Each row was made from one small tree. The marks that hang from a mark follow it in brackets, in alphabetical order. Every link used is in the known rows. Write each row's tree.
Known rows
U[K]: | -0.30 |  0.22 |  0.05 |  0.94 |  4.99 |  2.23 | -0.08 |  0.85 |  1.27 |  0.38 | -0.70 |  0.76 | -1.23 | -0.71 | -0.31 | -0.51 | -0.90 |  0.12 | -0.15 | -0.29 |  1.18 |  0.10 | -0.94 |
T[K[P] N]: |  1.43 | -2.03 |  0.83 |  2.02 |  3.85 | -1.99 |  0.18 |  2.06 |  3.22 |  0.00 | -0.14 | -2.24 | -0.26 | -1.50 | -0.62 |  1.66 | -0.67 | -0.65 |  1.05 |  0.60 |  1.29 |  0.22 | -0.16 |
P[H K]: | -0.82 |  1.58 |  1.44 | -1.14 |  0.44 | -0.47 | -0.47 |  1.17 |  0.16 |  2.42 | -0.80 | -0.40 | -0.77 | -0.54 |  0.30 |  3.08 |  0.08 | -0.75 |  0.16 | -2.26 | -0.92 | -0.62 | -0.73 |
B[U]: | -0.80 | -1.70 | -0.56 |  0.23 |  2.46 |  1.51 |  0.06 |  1.55 |  2.48 |  1.57 |  0.41 |  1.50 | -1.19 | -0.11 | -0.78 | -1.25 | -1.71 | -1.01 |  0.87 | -1.02 | -0.24 | -0.16 | -1.50 |
T[K[P]]: |  1.13 | -0.78 |  0.90 |  1.33 |  3.19 | -1.75 |  0.34 |  1.59 |  1.45 |  0.16 | -1.02 | -1.19 | -1.25 | -0.69 | -0.16 | -0.35 | -0.25 | -1.80 |  1.28 |  0.32 |  0.99 | -0.25 | -0.14 |
A[K[P[H[X]] U[B]]]: |  1.43 | -1.26 |  0.07 |  1.10 | -1.15 | -2.18 |  0.16 |  1.13 | -1.94 | -0.81 | -1.20 | -1.52 | -0.07 | -0.66 | -0.07 | -0.61 |  0.51 |  0.34 |  0.19 |  0.09 | -2.05 | -0.02 |  1.39 |
B[U[K[A P[H[X[D]]]]]]: | -1.20 | -2.22 | -1.02 | -1.59 |  1.10 |  1.87 |  0.74 | -3.16 |  0.11 | -1.80 | -0.09 | -0.44 |  1.73 |  0.51 | -0.14 | -2.52 |  0.40 |  1.50 | -0.33 | -0.68 |  1.96 | -0.66 | -2.81 |
U[K[A P[H[X]]]]: | -0.23 |  0.22 |  0.89 | -0.27 |  3.94 |  0.43 |  0.62 | -2.76 | -1.39 | -2.84 | -0.59 |  0.12 |  0.08 |  0.42 |  0.15 | -1.08 |  0.33 |  0.79 |  0.33 |  0.50 |  1.57 | -0.64 | -0.99 |
K[U]: |  0.33 | -0.45 | -0.54 |  1.42 |  0.22 | -0.32 | -0.37 |  3.39 | -0.01 |  1.77 |  0.77 |  1.25 | -2.13 | -1.46 | -0.60 |  0.71 | -0.94 | -0.80 |  0.62 | -0.08 | -2.81 |  1.02 | -0.20 |
P[H[X] K[A U[B]]]: |  0.45 |  0.32 |  0.62 | -1.07 | -4.08 | -0.89 | -0.74 | -0.98 | -1.38 | -2.56 |  0.74 | -0.14 |  0.00 |  0.46 |  0.33 |  1.13 |  0.43 | -0.33 | -1.37 | -0.91 | -1.43 | -0.59 | -0.59 |
D[X[H[P[K]]]]: | -2.15 |  2.43 | -1.07 |  0.57 |  4.28 | -0.32 |  0.18 |  1.82 |  0.58 |  2.18 | -0.54 |  1.09 |  0.51 | -0.03 |  0.93 |  0.13 | -1.10 |  0.04 |  1.54 |  0.90 |  2.03 |  1.12 |  2.20 |
K[A P[H[X[D]]] U[B]]: |  1.08 | -1.39 |  0.64 | -0.13 | -5.57 | -0.87 | -0.38 | -3.29 | -1.94 | -2.38 |  1.12 | -0.92 | -0.41 |  0.57 | -0.47 | -1.72 |  0.92 |  0.64 | -0.67 |  0.35 | -2.23 | -0.63 | -0.35 |
B[U[K[A P[H]]]]: | -1.10 | -2.26 | -0.83 | -0.69 |  3.31 |  2.91 |  0.88 | -1.53 |  2.22 | -0.80 |  0.05 |  0.35 | -0.15 |  0.43 |  0.12 | -0.59 |  0.51 |  0.64 |  0.17 | -1.07 |  0.94 | -0.41 | -2.25 |
D[X[H[P[K[U]]]]]: | -1.79 |  1.70 | -2.45 |  0.66 |  2.40 | -0.60 |  0.38 |  3.29 |  0.22 |  2.44 |  0.14 |  1.15 |  0.56 | -0.88 |  1.20 |  0.95 | -0.63 |  0.33 |  1.33 |  0.80 |  0.33 |  2.27 |  2.19 |
H[P[K] X[D]]: | -0.83 |  1.39 | -0.05 | -2.70 | -2.85 | -1.80 | -0.39 | -0.12 | -2.92 |  0.34 | -1.82 | -0.15 |  2.39 | -0.10 | -0.16 | -1.95 | -1.05 | -0.79 | -0.25 | -0.40 |  1.17 |  0.29 |  0.01 |
K[A P[H[X[D]]]]: | -0.37 |  0.32 |  2.03 | -0.60 | -1.00 | -1.55 | -0.37 | -3.90 | -2.95 | -1.14 |  0.33 | -0.49 |  0.06 |  1.02 | -0.97 | -1.46 |  0.50 |  0.11 |  0.84 |  0.47 | -0.02 | -1.56 | -1.08 |
B[U[K]]: | -0.96 | -1.95 | -1.56 | -0.11 |  4.53 |  3.37 |  0.56 |  1.24 |  3.17 |  0.41 | -0.21 |  1.06 | -0.34 | -0.56 | -0.23 | -1.37 | -1.10 |  0.28 | -0.14 | -1.18 |  1.28 |  0.28 | -2.05 |
K[A P[H[X]] U[B]]: |  1.34 | -1.24 |  0.79 |  0.31 | -3.23 | -0.95 |  0.06 | -2.23 | -1.38 | -3.22 |  0.85 |  0.01 | -1.19 |  0.57 |  0.00 | -1.27 |  0.43 |  0.05 | -0.12 |  0.62 | -2.43 | -0.22 |  0.29 |
T[K[A P[H[X]] U] N]: |  1.48 | -2.44 | -0.57 |  1.29 |  1.09 | -3.52 |  0.52 |  0.85 |  0.36 | -2.88 |  1.23 | -2.35 |  1.05 | -0.82 | -0.03 |  2.21 |  0.42 | -0.06 |  0.73 |  1.43 |  0.02 |  0.28 | -0.22 |
X[D H[P]]: | -0.35 |  1.85 | -0.33 | -0.10 | -0.53 |  0.47 | -0.09 | -0.14 |  0.00 |  3.94 |  0.70 |  0.02 |  1.28 |  1.12 | -0.23 | -0.62 | -0.24 |  0.65 |  0.18 |  1.05 |  1.42 | -0.31 |  1.75 |
U[B K[A P[H]]]: |  0.56 | -1.00 |  1.54 |  0.43 |  1.50 |  2.83 | -0.04 | -3.97 |  1.80 | -2.95 | -0.39 | -0.67 | -1.70 |  1.29 |  0.11 | -1.07 |  0.93 |  0.81 | -1.28 | -0.42 |  0.78 | -1.16 | -0.65 |

Which tree is each row?
|  0.85 | -0.07 |  0.12 |  0.02 | -3.55 |  0.64 | -0.82 |  2.38 |  1.26 |  1.10 |  0.16 |  0.21 | -1.58 | -1.44 | -0.03 |  1.47 | -0.10 | -0.68 | -1.36 | -1.76 | -2.35 |  0.64 | -0.47 |	P[K[U[B]]]
| -0.99 | -1.95 | -0.87 | -1.24 |  3.45 |  1.69 |  1.15 | -2.05 |  0.60 | -2.44 | -0.20 |  0.53 |  0.95 |  0.41 |  0.28 | -1.97 | -0.01 |  0.77 |  0.38 | -0.25 |  1.86 | -0.31 | -2.04 |	B[U[K[A P[H[X]]]]]
|  0.88 |  1.67 | -0.57 |  0.04 | -2.96 |  1.02 |  0.03 |  0.39 |  1.13 |  0.92 |  1.44 |  0.96 |  0.56 |  1.16 |  0.75 |  1.55 |  0.72 |  0.13 | -1.28 |  0.80 |  0.03 |  0.09 |  1.96 |	X[H[P[K[A U[B]]]]]
| -0.77 |  0.81 | -0.19 | -1.84 | -4.62 | -1.77 | -0.84 | -0.74 | -3.44 | -0.36 |  0.83 | -0.64 |  1.52 | -0.27 | -0.30 |  1.72 |  0.98 |  0.19 | -0.82 | -1.25 | -1.26 | -0.62 | -1.86 |	P[H[X[D]] K[A U]]
|  1.04 | -0.96 |  1.21 |  0.83 |  2.02 |  2.84 |  0.25 | -1.32 |  2.74 | -1.32 | -1.11 | -0.31 | -1.85 | -0.58 |  0.04 | -2.06 | -0.20 |  0.73 | -1.08 | -0.28 |  0.73 |  0.31 | -0.04 |	U[B K[P]]
|  0.72 | -0.59 | -0.40 |  0.87 |  0.77 | -3.14 |  0.47 |  2.69 | -3.26 |  0.54 | -1.22 | -1.03 |  0.33 | -1.40 | -0.14 |  0.64 |  0.50 |  0.17 |  1.20 |  0.11 | -2.09 |  0.23 |  0.93 |	A[K[P[H[X]] U]]
| -0.26 | -0.17 |  0.54 | -0.10 |  4.22 |  1.27 |  0.80 | -0.11 |  0.78 |  0.86 | -1.43 | -0.64 | -0.93 | -0.94 |  0.68 |  0.40 |  0.40 |  0.79 |  0.51 | -0.94 |  0.49 |  0.37 | -0.33 |	U[K[P[H]]]
|  0.61 |  0.20 | -0.48 | -1.27 | -4.23 | -0.95 | -0.23 | -0.04 | -2.08 | -3.30 | -0.48 |  1.26 |  0.87 |  0.76 |  0.32 | -1.43 | -0.64 | -1.31 | -1.01 |  0.63 | -0.42 |  0.42 |  0.82 |	H[P[K[A U[B]]] X]
|  0.31 |  1.33 | -0.84 | -0.65 | -6.12 |  1.20 | -0.63 | -1.21 |  0.41 |  1.95 |  1.60 | -0.29 |  1.71 |  1.33 |  0.12 |  0.82 |  1.35 |  1.13 | -1.94 |  0.22 |  0.34 | -0.42 |  0.99 |	X[D H[P[K[A U[B]]]]]
| -1.98 |  1.74 | -1.12 |  1.70 |  5.94 | -0.10 |  0.31 |  1.25 |  0.65 |  1.77 |  0.03 |  1.37 | -0.32 |  0.57 |  0.42 | -1.38 | -1.76 | -0.16 |  2.14 |  1.83 |  1.77 |  1.06 |  2.75 |	D[X[H[P]]]
| -2.37 |  2.45 | -0.76 |  0.77 |  3.96 | -0.02 | -0.23 |  0.11 |  0.12 |  0.62 |  0.16 |  1.49 |  0.43 |  1.07 |  0.42 |  0.27 | -0.61 | -0.23 |  1.16 |  1.29 |  2.34 |  0.32 |  1.50 |	D[X[H[P[K[A]]]]]
|  1.22 | -1.51 |  0.91 |  0.85 | -3.30 |  0.30 | -0.19 | -1.54 |  0.36 | -1.28 |  1.13 | -0.14 | -2.48 |  0.58 | -0.09 |  0.41 |  1.13 | -0.09 | -0.34 | -0.25 | -3.43 | -0.45 |  0.20 |	K[A P[H] U[B]]
|  0.89 | -0.95 | -0.46 |  2.24 |  0.79 | -1.75 | -0.04 |  3.70 | -1.32 |  1.82 | -0.94 | -0.29 | -0.91 | -1.87 | -0.87 |  0.97 |  0.55 | -0.14 |  0.89 |  0.11 | -2.52 |  0.33 |  0.33 |	A[K[P U]]
| -0.44 |  0.48 | -0.12 | -1.22 | -1.06 | -1.56 | -0.17 | -0.81 | -2.88 | -0.18 | -1.22 |  0.33 |  1.36 |  0.59 | -0.78 | -3.78 | -1.88 | -1.04 |  0.63 |  0.86 |  1.03 |  0.03 |  0.80 |	H[P X[D]]
| -0.77 |  2.66 |  0.14 | -0.82 | -2.77 |  0.73 | -0.54 | -1.27 | -0.52 |  2.92 |  0.95 |  0.10 |  2.12 |  1.55 | -0.24 |  1.17 |  0.90 |  0.59 | -0.77 |  0.39 |  2.04 | -1.07 |  0.34 |	X[D H[P[K[A]]]]
|  1.39 | -1.51 |  0.45 |  0.31 | -2.64 | -0.19 |  0.25 |  0.57 |  0.99 |  0.83 |  0.25 | -0.73 | -2.29 | -0.94 |  0.54 |  0.33 |  0.49 |  0.14 |  0.19 | -0.86 | -3.78 |  0.86 |  1.16 |	K[P[H] U[B]]
|  0.24 | -0.04 |  0.59 | -0.44 | -4.14 |  0.61 | -0.97 | -0.32 |  0.41 | -0.64 |  0.99 | -0.35 | -1.35 |  0.39 |  0.11 |  2.91 |  1.15 | -0.51 | -1.55 | -1.71 | -2.50 | -0.81 | -0.82 |	P[H K[A U[B]]]
|  1.40 | -2.00 |  1.22 |  2.37 |  3.51 | -1.58 | -0.24 |  0.08 |  2.56 | -2.12 |  0.73 | -1.69 | -0.32 | -0.05 | -1.08 |  1.75 | -0.07 | -0.83 |  0.74 |  1.25 |  1.66 | -0.97 | -1.03 |	T[K[A P] N]
|  0.69 | -0.97 |  1.04 | -0.01 |  1.71 |  2.59 |  0.41 | -1.98 |  2.37 | -0.85 | -1.22 | -1.16 | -1.53 | -0.08 |  0.71 | -1.05 |  0.34 |  0.93 | -0.82 | -0.99 |  0.39 | -0.07 |  0.48 |	U[B K[P[H]]]
| -0.48 |  0.88 | -0.48 | -2.13 | -4.27 | -2.13 | -0.43 |  1.17 | -2.89 |  1.62 | -0.12 | -1.20 |  1.53 | -1.66 |  0.29 |  1.69 |  0.36 |  0.44 | -0.48 | -1.75 | -1.71 |  0.49 | -0.99 |	P[H[X[D]] K[U]]
| -0.24 |  2.93 |  0.49 | -0.22 |  0.42 |  0.54 |  0.10 |  0.27 |  0.30 |  2.07 |  0.60 |  1.32 |  0.92 |  1.48 |  0.52 |  1.88 |  0.29 | -0.20 | -0.02 |  0.92 |  1.76 | -0.62 |  1.22 |	X[H[P[K[A]]]]
| -1.90 |  1.64 | -1.99 |  1.24 |  2.12 | -0.32 |  0.00 |  1.57 | -0.13 |  0.75 |  0.87 |  1.62 |  0.50 |  0.30 |  0.73 |  0.92 | -0.23 |  0.12 |  1.00 |  1.29 |  0.56 |  1.26 |  1.62 |	D[X[H[P[K[A U]]]]]
| -0.15 |  2.97 |  0.11 | -0.58 |  0.87 |  0.24 |  0.37 |  1.83 |  0.89 |  3.58 | -0.06 |  0.88 |  0.99 |  0.34 |  0.92 |  1.83 | -0.16 | -0.09 |  0.33 |  0.39 |  1.41 |  0.35 |  1.87 |	X[H[P[K]]]
|  1.16 | -1.38 |  0.25 | -0.80 | -4.85 | -1.33 |  0.06 | -1.06 | -1.32 | -0.29 |  0.17 | -1.55 | -0.30 | -0.97 |  0.10 | -1.78 |  0.19 |  0.96 | -0.17 | -0.36 | -2.59 |  0.68 |  0.67 |	K[P[H[X[D]]] U[B]]
| -0.06 | -0.24 |  0.96 |  1.08 |  3.77 |  2.03 |  0.18 | -1.53 |  0.63 | -1.71 | -0.43 |  0.76 | -1.25 | -0.12 | -0.66 | -0.57 |  0.41 |  0.27 | -0.01 |  0.41 |  1.10 | -0.51 | -1.65 |	U[K[A P]]
|  1.90 | -2.89 | -0.88 |  2.05 |  1.57 | -2.44 |  0.51 |  3.87 |  2.80 |  0.15 |  0.57 | -2.20 | -0.12 | -2.62 | -0.23 |  2.54 | -0.13 | -0.21 |  0.84 |  0.71 | -0.73 |  1.44 | -0.09 |	T[K[P U] N]
|  0.42 |  1.27 | -1.14 | -1.05 | -5.76 |  0.88 | -0.21 |  0.46 |  0.88 |  3.53 |  0.86 | -0.78 |  1.81 |  0.24 |  0.59 |  0.93 |  0.77 |  1.23 | -1.61 | -0.19 | -0.02 |  0.51 |  1.59 |	X[D H[P[K[U[B]]]]]
|  0.29 | -0.61 | -0.27 | -0.99 | -2.96 | -2.51 |  0.46 |  0.55 | -2.64 |  1.38 |  0.00 | -1.05 |  0.28 | -1.68 |  0.09 | -0.52 |  0.36 |  0.82 |  0.98 | -0.29 | -2.67 |  1.17 |  0.09 |	K[P[H[X[D]]] U]
| -0.70 | -2.33 | -0.87 |  0.01 |  3.31 |  3.10 |  0.72 | -1.01 |  2.48 | -1.18 |  0.02 |  1.17 | -0.37 | -0.08 | -0.44 | -1.48 |  0.02 |  0.51 | -0.01 | -0.52 |  1.39 | -0.23 | -2.62 |	B[U[K[A P]]]
|  0.12 |  2.19 | -0.92 | -0.05 | -1.29 |  0.20 |  0.31 |  1.70 | -0.12 |  2.21 |  1.24 |  1.43 |  1.00 |  0.61 |  0.75 |  2.69 |  0.71 |  0.00 | -0.24 |  1.00 |  0.00 |  0.40 |  1.39 |	X[H[P[K[A U]]]]
|  0.58 | -0.68 |  1.09 |  1.52 |  2.25 |  3.68 | -0.85 | -2.93 |  2.17 | -3.54 |  0.27 |  0.83 | -1.91 |  1.44 | -0.92 | -1.86 | -0.44 |  0.08 | -2.10 |  0.18 |  1.43 | -1.63 | -1.19 |	U[B K[A]]
| -0.88 |  1.33 |  0.33 | -2.19 | -3.30 | -1.37 | -0.76 | -1.99 | -3.38 | -1.48 | -1.14 |  0.36 |  2.27 |  1.12 | -0.57 | -1.89 | -0.56 | -1.01 | -0.59 |  0.28 |  1.73 | -0.81 | -0.72 |	H[P[K[A]] X[D]]
| -0.45 |  1.63 |  0.70 | -1.47 | -0.51 | -1.41 | -0.23 | -0.47 | -2.84 | -2.17 | -1.25 |  1.53 |  1.26 |  1.12 | -0.08 | -1.25 | -1.08 | -1.82 |  0.10 |  0.63 |  1.36 | -0.34 |  0.11 |	H[P[K[A]] X]
| -0.79 |  1.14 |  0.66 | -0.81 | -0.63 |  0.07 | -0.62 |  0.00 | -0.78 | -0.12 | -0.97 |  1.31 | -0.22 |  1.13 | -0.23 |  0.83 | -0.26 | -2.06 |  0.00 | -0.39 |  0.10 | -0.80 | -0.15 |	H[P[K[A]]]
